What can hang from each mark
rusomu: peta sapas
varag: peta
nopa: peta
gabi: sapas
tafa: sapas
peta: depivep mezab nopa rusomu varag zotag
depivep: peta
sapas: gabi lomek rusomu tafa
mezab: peta

Every row comes from one small tree of marks. Brackets hold a mark, then the marks that hang from it, in alphabetical order. Every link used is in the known rows. Which tree was each row made from?
Known rows
(sapas gabi (rusomu (peta varag)) tafa): 11.1; 17.5; 11.4; -27.3; 1.1; 5.5; -0.4; -13.0; 33.2; 1.8; -4.4; 15.5; -15.5; 11.6; -1.9; -4.9; 34.8; 25.8; -19.1; -3.3; -24.5; -21.1; -0.4; -22.5
(sapas gabi lomek tafa): 22.0; 10.7; -0.5; -35.9; -20.6; 33.5; -9.1; -8.8; 44.8; 14.1; -4.6; 8.3; -0.5; 30.9; -19.0; -7.5; 14.5; 27.6; -31.4; -8.7; -14.5; -19.3; -5.1; -21.8
(varag (peta depivep mezab)): -5.6; -2.0; -11.8; 11.3; -10.9; -0.3; 2.9; -8.7; 12.2; 5.7; -6.5; -5.2; 15.1; 2.3; 4.9; -14.5; 4.2; 7.4; 15.5; 10.1; -13.5; 13.4; 2.3; -82.6
(sapas lomek rusomu tafa): 13.4; 20.0; -7.9; -23.4; 5.7; 20.9; -8.7; -2.9; 46.4; 2.6; 10.7; 7.1; -15.5; 6.0; -3.9; -12.1; 8.1; 10.1; -19.2; 2.3; -0.2; -23.8; -6.6; 33.4
(gabi (sapas rusomu)): 14.4; -0.5; 28.0; -4.5; -1.2; 10.6; 3.4; -6.7; 17.8; 6.4; 18.9; 7.5; 11.6; -2.4; 4.4; -12.2; 12.0; -3.6; -6.7; 13.4; 15.4; -11.9; -6.1; 49.0
(rusomu peta (sapas gabi lomek)): 14.6; 8.0; -11.3; -33.5; -0.2; 24.1; 4.3; -7.7; -10.0; -5.2; -21.6; 16.9; -13.6; 16.1; -15.3; -8.7; 4.8; 19.9; -6.6; -8.5; -26.1; -12.1; -8.1; -2.8
(mezab peta): 10.2; 4.2; 4.9; -0.2; -7.9; 10.8; 6.9; -14.9; 34.1; 11.4; 18.8; 4.5; 5.7; 32.4; 11.0; -7.2; 4.3; -7.4; 2.8; 14.3; 16.3; -2.0; -7.4; -31.3
(varag (peta nopa zotag)): -1.2; -21.2; 10.4; 21.3; -11.4; 9.0; 9.0; 0.0; 6.7; 6.4; 16.7; -3.8; 4.5; -3.5; 17.4; 6.2; 1.7; -8.0; 12.0; 2.7; 8.9; 10.4; 6.6; -8.5
(peta mezab (rusomu sapas) varag): -12.5; 1.3; 16.0; 24.5; 19.1; -28.1; -4.2; 8.8; -30.7; -2.5; -12.3; 10.4; 2.3; -6.2; 5.9; 11.0; -11.9; -7.4; 4.2; -7.4; 15.4; -5.9; 11.3; -23.6
(rusomu (peta depivep) (sapas lomek tafa)): -8.1; 15.8; -29.5; -34.1; -3.2; 6.9; 3.7; -5.5; -11.4; -2.5; -12.3; -2.3; -14.0; 2.6; -24.4; -13.3; -7.9; 16.0; 2.0; 13.5; -39.9; -13.5; -23.6; 23.7
(varag (peta depivep nopa rusomu)): -3.3; -22.3; -9.1; 21.6; 6.6; -5.5; 2.7; 9.2; 10.8; -13.6; 20.2; -17.0; 24.2; 13.4; 13.2; 9.4; -0.8; -4.4; 12.4; 5.5; 10.2; 27.2; 2.5; -32.5
(nopa (peta rusomu)): 9.2; -14.7; 1.7; 14.4; 12.3; 7.8; 0.5; -12.2; 2.3; -1.3; 19.8; 2.2; 1.4; 44.8; 17.7; -2.5; -6.4; -13.2; 19.8; -4.4; 5.3; 3.1; 9.3; 26.2
(rusomu peta): 12.2; 0.7; -1.1; -9.9; 5.1; 8.3; 10.1; -16.6; 7.5; 4.2; 1.3; 8.8; -2.4; 25.8; -2.7; -7.8; -11.1; -3.4; 14.4; 8.2; -7.0; -2.9; -10.5; -1.6
(gabi (sapas lomek rusomu)): 19.9; 4.7; 14.2; -11.3; 4.7; 19.5; -5.2; 0.2; 16.6; 1.6; 17.7; 7.6; -1.4; -2.9; 5.1; -16.9; 11.6; 6.2; -9.7; 4.8; 12.3; -10.9; -8.8; 50.6
(nopa (peta depivep mezab rusomu varag zotag)): -13.2; -8.6; -2.9; 35.1; 14.7; -23.6; -1.7; 0.0; -39.4; 3.9; -0.6; -8.9; -4.8; -4.8; 19.7; -4.5; -2.0; -11.4; 22.3; -8.5; 2.1; 23.2; 17.0; -39.1
(varag peta): 9.8; -13.2; 7.4; 9.0; -5.3; 16.5; 10.3; -11.7; 25.3; 7.5; 11.3; 8.1; 10.8; 27.8; 16.9; -7.4; 3.6; 3.4; 11.0; 11.7; 0.3; -3.4; -0.3; -36.4
(peta depivep nopa zotag): 2.0; -8.1; 2.1; 11.0; -6.5; -1.9; 8.4; 6.7; 9.7; 10.2; 7.7; -20.6; 24.5; -15.3; -12.0; 7.7; -11.0; -17.8; -4.0; 6.0; 24.9; 33.7; -8.4; 0.7
(nopa (peta depivep mezab rusomu varag)): -6.0; -5.5; -0.7; 28.5; 14.2; -23.7; -8.0; -3.6; -16.1; 0.4; 3.9; -7.8; 1.3; 21.0; 16.2; -2.1; 1.4; -1.8; 23.9; -8.7; -6.8; 25.2; 10.2; -44.7
(tafa (sapas gabi lomek rusomu)): 27.8; 15.5; 12.4; -26.1; 2.5; 30.5; -12.6; 4.8; 41.9; -2.0; -15.3; 13.3; -1.9; 16.6; -1.1; -2.3; 11.7; 17.2; -25.3; -4.4; 11.1; -24.9; -5.3; 24.7
(rusomu (peta depivep) (sapas lomek)): 2.1; 10.1; -27.4; -22.9; 11.0; 8.1; 8.5; -2.3; -19.1; -8.1; -14.8; 0.3; -6.6; 6.2; -15.7; -12.6; -12.2; 8.1; 8.6; 9.3; -21.6; 4.6; -22.1; 5.7
(depivep (peta mezab (rusomu (sapas tafa)) varag)): -17.9; -0.7; -1.3; 14.0; -7.5; -28.3; 3.5; -0.5; -20.6; 3.1; -3.6; 4.2; -13.5; -9.8; 18.8; 2.8; 4.0; -0.1; -0.1; 5.4; -18.6; -12.4; 11.7; 9.5
(rusomu (sapas gabi lomek)): 20.7; 6.6; 3.8; -25.4; -4.4; 29.4; 1.2; -1.3; 11.2; 3.7; -16.4; 14.8; 5.5; 18.4; -15.7; -4.1; 6.3; 15.3; -23.3; -8.7; -1.2; -10.9; -5.3; -2.8
(rusomu (peta nopa zotag)): 1.4; -7.6; 1.7; 2.2; -0.6; 0.5; 8.7; -5.2; -9.4; 3.1; 6.9; -3.1; -8.6; -6.9; -2.4; 5.4; -12.9; -14.7; 15.4; -0.9; 2.1; 10.8; -4.0; 26.7
(varag (peta depivep mezab nopa rusomu)): -15.0; -15.1; -15.5; 25.8; -0.9; -17.1; -7.0; 7.7; 0.3; -12.8; 7.8; -17.4; 16.6; -6.8; 8.1; 5.7; -1.4; -2.1; 19.2; -3.7; -0.8; 28.1; 11.6; -54.7

Write each row's tree
9.2; 10.6; 12.2; -22.6; -10.1; 18.2; -9.6; -3.2; 23.7; 6.6; 20.1; 5.0; -9.3; -6.1; -2.7; -16.6; 14.8; 13.6; -15.9; 8.3; -7.1; -28.5; -10.3; 67.3 | (gabi (sapas lomek rusomu tafa))
34.5; 14.9; -2.3; -25.4; 11.0; 33.6; -5.5; -1.1; 46.9; -2.9; -5.8; 15.1; -0.6; 15.4; -3.5; -12.5; 24.2; 16.8; -30.3; -14.3; 13.1; -3.7; 2.5; -20.8 | (sapas gabi lomek rusomu)
-10.7; -16.8; 2.2; 39.7; -0.7; -32.3; 2.2; 11.0; -24.4; 3.0; 8.6; -9.1; -10.7; -27.6; 31.0; 13.5; 0.3; -16.9; 6.5; -7.9; 11.6; 25.0; 20.9; -1.5 | (depivep (peta mezab nopa rusomu varag zotag))
-6.0; -7.4; 19.9; 34.5; 13.4; -33.7; -16.3; 13.9; -2.4; -2.5; 8.7; -5.1; 4.2; -1.8; 7.6; 25.1; -10.0; -7.7; 7.5; -19.2; 23.2; 20.8; 12.1; -25.9 | (peta mezab nopa rusomu varag)
9.0; 12.3; 11.4; -13.7; 9.9; 7.9; -0.4; -5.0; 20.0; -4.8; -6.8; 10.4; -9.7; 9.9; 5.0; -1.7; -6.6; -3.4; 8.0; 14.1; 0.4; -26.9; -12.5; 58.0 | (tafa (sapas (rusomu peta)))
-17.7; -7.3; -13.2; 25.3; 3.2; -24.1; -5.4; 15.2; -24.1; -5.3; -3.4; -22.7; 16.4; -39.2; -9.6; 8.9; -19.8; -25.7; 4.2; -8.1; 26.7; 31.3; 13.3; -18.5 | (peta depivep mezab nopa rusomu zotag)
-1.5; 9.2; -1.2; -24.5; -5.9; 13.9; -2.6; -5.3; -13.7; 1.7; 11.9; 5.5; -29.7; -28.6; 1.0; -22.5; 12.6; 9.2; -3.0; 9.2; -19.7; -31.6; -6.8; 73.1 | (gabi (sapas lomek (rusomu (peta zotag)) tafa))
0.1; -9.4; 15.6; 26.9; 11.3; -19.8; -4.8; 8.1; 16.1; -3.5; 33.8; -5.5; 1.8; 28.0; 26.5; 21.0; 5.1; -9.2; 5.7; -1.1; 31.4; 16.6; 1.1; -26.2 | (mezab (peta nopa rusomu varag))
8.8; 20.9; 9.0; -22.2; -6.1; 8.6; -10.1; -7.7; 19.1; -4.1; -28.6; 14.0; -10.8; -3.0; -5.7; -4.2; 10.8; 11.5; -3.4; -3.8; -14.5; -27.4; 1.6; 9.3 | (tafa (sapas gabi (rusomu (peta mezab))))
8.9; -0.3; 15.6; -20.6; -24.9; 18.2; -7.9; -6.7; 12.9; 17.1; 18.8; 1.5; -1.5; 11.6; -9.7; -12.1; 2.6; 15.6; -10.8; 9.6; -13.3; -25.2; -15.2; 48.6 | (gabi (sapas lomek tafa))
-7.1; -15.5; 1.5; 18.1; 11.0; 5.5; 10.4; -5.4; -40.8; -2.8; 5.5; 5.2; -7.3; 6.8; 15.9; -1.8; -10.9; -24.0; 16.8; -3.1; 7.8; -7.5; 14.1; 57.2 | (nopa (peta (rusomu sapas) zotag))
-18.6; -8.0; 4.1; 39.8; 14.1; -40.1; -6.4; 22.0; -31.0; -1.4; -1.7; -20.3; 11.4; -36.6; 3.3; 18.1; -11.9; -16.9; 3.8; -10.2; 29.6; 38.1; 12.3; -45.8 | (peta depivep mezab nopa rusomu varag zotag)
-17.2; -10.4; 15.5; 30.8; 10.6; -22.7; 4.8; 15.2; -26.5; -4.6; 20.3; -2.6; -5.9; -10.3; 24.5; 21.5; 0.9; -19.3; 3.4; 0.5; 33.8; 7.6; 6.9; 5.4 | (mezab (peta nopa (rusomu sapas) varag zotag))
-6.1; 4.7; -0.1; 11.2; 1.3; -31.1; -6.2; -0.4; -3.9; 2.2; -3.9; -12.5; -2.3; -5.6; -7.0; 8.5; -3.6; 8.0; 21.4; -4.8; -18.8; 34.9; -9.8; -50.6 | (rusomu (peta depivep mezab nopa varag))
-7.7; -27.9; 1.9; 31.2; 5.0; 0.0; 6.6; 9.2; -9.8; -8.2; 19.3; -4.9; 7.0; -5.9; 24.5; 11.4; -5.0; -17.0; 12.6; -1.4; 21.6; 9.3; 16.8; -2.9 | (varag (peta nopa rusomu zotag))
23.2; 17.6; 0.2; -32.8; 6.2; 26.6; -10.8; -0.2; 24.7; -9.2; -19.8; 14.8; -18.2; 15.2; -0.3; -6.5; 10.8; 20.5; -11.5; -4.5; -10.0; -25.9; -7.8; 27.0 | (tafa (sapas gabi lomek (rusomu peta)))
10.3; 11.9; 1.3; -36.1; -19.6; 27.6; -3.5; -5.1; 18.5; 8.9; -13.8; 12.7; -1.5; 14.7; -23.7; -3.5; 9.6; 23.8; -29.5; -5.3; -19.8; -28.2; -6.8; 14.2 | (rusomu (sapas gabi lomek tafa))
-11.9; -17.4; -3.3; 28.6; -2.1; -11.5; -9.6; 4.2; 1.6; -10.8; 12.1; -4.8; 4.2; -0.7; 16.2; 10.1; -3.1; -4.8; 20.6; -11.2; 3.0; 10.7; 18.7; -30.6 | (varag (peta mezab nopa rusomu))
9.5; 4.3; 2.4; -26.8; -6.3; 15.4; 12.3; -14.9; -8.2; -1.3; -20.4; 17.3; -0.1; 15.1; -15.9; -4.2; 5.6; 10.0; -3.2; -0.8; -21.3; -13.2; -5.8; -0.9 | (rusomu peta (sapas gabi))
-14.3; 8.4; -1.0; -11.7; -13.8; -4.4; -8.5; -2.9; -10.9; -1.9; -23.0; 9.6; 4.8; -8.9; -19.8; 2.1; 0.3; 3.3; -17.0; -11.2; -10.4; -27.6; 16.6; -6.8 | (peta mezab (rusomu (sapas gabi tafa)))
6.0; -2.9; 22.6; -8.6; -2.0; -6.3; 3.1; -1.1; -7.7; -2.1; -8.4; 8.6; -4.0; 9.8; -7.9; 19.2; 12.8; 18.2; -1.0; -12.1; -20.0; 7.6; -7.5; -2.8 | (rusomu (peta nopa varag) (sapas gabi))
-10.1; 9.3; -3.0; -24.9; -10.6; 3.2; 10.0; -16.3; -7.2; 3.8; -6.4; 10.2; -12.4; 7.0; -16.7; -4.2; -9.1; 4.3; 7.3; 13.9; -33.8; -31.3; -14.4; 47.4 | (rusomu peta (sapas tafa))
-18.8; 8.2; -7.9; -1.7; -4.3; -6.7; 10.6; -9.9; -51.0; 3.0; -27.5; 11.4; -19.0; -35.4; -10.4; -10.0; -17.2; -13.0; 18.8; 1.4; -15.9; -14.8; 4.0; 14.8 | (rusomu (peta mezab zotag) sapas)
5.9; -3.0; 14.7; 18.6; 10.0; -8.6; 15.4; 4.2; -4.4; 19.2; -2.3; -5.7; 19.3; -2.7; 3.9; -1.5; -3.7; -8.0; -7.6; 14.1; 26.4; 22.1; -8.5; -51.5 | (peta depivep varag zotag)
-2.7; -6.8; 4.9; 13.1; 8.9; -19.5; 9.4; 4.8; -17.6; 4.7; 4.3; -13.4; -0.9; -9.0; 1.8; 9.7; -4.8; -4.1; 12.6; 4.6; 1.9; 33.5; -12.1; -21.9 | (rusomu (peta depivep nopa varag zotag))
-11.1; -8.6; -12.9; -7.2; -9.2; 6.8; 8.2; -0.1; -2.4; -9.8; -6.3; -1.5; 20.1; 10.1; -0.5; -3.2; 15.0; 14.3; -9.5; 10.3; -18.4; -10.5; 4.9; -43.2 | (varag (peta depivep (rusomu (sapas gabi tafa))))
2.7; -16.1; -0.6; 12.9; -10.2; 3.3; 5.5; -0.3; 30.7; 0.4; 17.9; -15.6; 23.2; 14.9; 6.6; 4.6; 5.6; 4.9; 11.1; 9.5; -2.2; 29.8; -8.0; -38.1 | (varag (peta depivep nopa))
-19.6; -13.5; -13.4; 23.4; -10.7; -20.5; 7.1; 7.8; -38.8; -4.5; -2.1; -8.3; -8.2; -43.4; 14.5; 8.6; -9.0; -25.4; 6.5; -4.6; 3.8; 10.8; 20.2; 49.0 | (depivep (peta mezab nopa (rusomu sapas) zotag))
-16.6; 11.4; -16.2; -4.6; 0.9; -5.8; -14.3; 5.3; -21.4; -5.6; -12.8; 5.9; -12.5; -11.6; -13.0; -1.9; -17.1; -0.5; -3.4; -8.7; -7.1; -27.0; 9.1; 20.2 | (peta mezab (rusomu (sapas lomek tafa)))
-1.8; -19.3; 25.4; 37.3; 20.4; -20.8; 1.3; 18.9; -15.7; 0.8; 17.5; -5.7; 6.7; -5.0; 17.8; 26.0; -11.5; -21.1; -1.9; -8.7; 44.6; 19.1; 10.5; 4.9 | (peta nopa rusomu varag zotag)
20.5; 13.0; 4.3; -29.1; 1.6; 19.8; -16.9; 5.9; 30.1; -13.0; -10.9; 6.0; -17.5; 8.7; -2.5; 6.4; 10.9; 19.6; -10.0; -11.9; -10.2; -13.5; -8.6; 45.8 | (tafa (sapas gabi lomek (rusomu (peta nopa))))
-15.8; 12.6; -30.5; -26.9; -3.9; 6.7; 9.9; -1.8; -35.2; 0.9; -17.3; -3.4; -19.6; -23.1; -20.1; -15.6; -11.1; 6.4; 0.5; 13.5; -32.0; -14.4; -16.4; 28.8 | (rusomu (peta depivep zotag) (sapas lomek tafa))
-5.6; 31.5; -37.8; -29.5; 4.6; 0.6; -13.4; -6.2; 15.6; -6.8; -10.1; -3.0; -28.8; -20.6; -14.9; -23.9; 7.5; 17.5; 1.0; 1.4; -34.4; -10.0; -7.2; -5.8 | (sapas lomek (rusomu (peta depivep mezab)) tafa)
-5.2; -15.9; -7.3; 20.5; 11.3; -11.9; 5.4; 16.5; -10.6; -5.7; 10.5; -22.3; 25.0; -16.6; -3.8; 12.9; -18.2; -28.2; -3.7; 1.9; 38.9; 32.2; 3.0; 5.8 | (peta depivep nopa rusomu zotag)
-28.4; -4.3; -13.5; 22.0; 1.7; -27.0; -1.3; 18.9; -47.0; -9.5; -13.3; -18.7; 13.7; -53.7; -15.0; 12.4; -22.1; -26.3; 3.2; -6.5; 19.6; 21.7; 11.6; 11.6 | (peta depivep mezab nopa (rusomu sapas) zotag)
-7.3; -3.5; -18.4; 13.1; 8.2; -3.7; 13.0; 1.6; -10.6; -1.6; 12.0; -10.7; 12.7; 1.3; 13.8; -9.7; -3.5; -24.2; 0.2; 18.1; 35.1; 11.6; 2.5; -43.0 | (mezab (peta depivep rusomu zotag))
4.7; 7.9; 14.4; -28.9; -25.9; 18.8; 5.0; -12.0; 20.5; 12.9; -13.1; 12.2; 11.0; 13.9; -25.0; 0.8; 10.4; 13.8; -26.3; 2.5; -16.4; -28.5; -4.5; 12.9 | (rusomu (sapas gabi tafa))
-1.8; 3.8; -1.9; 8.4; -14.6; -14.5; -9.1; 1.3; 22.5; 7.2; -0.9; -20.2; 22.0; -11.3; -21.0; 6.4; -9.9; -4.3; 4.9; -4.3; 3.1; 34.7; -6.2; -28.9 | (peta depivep mezab nopa)
3.7; 4.1; -7.4; -22.5; 0.5; 16.6; -4.9; 4.4; 0.1; -6.9; -8.8; 9.9; 1.8; 15.2; -14.1; 2.0; 0.9; 10.9; -26.5; -8.2; -1.4; -27.1; 4.1; 16.5 | (peta (rusomu (sapas gabi lomek tafa)))
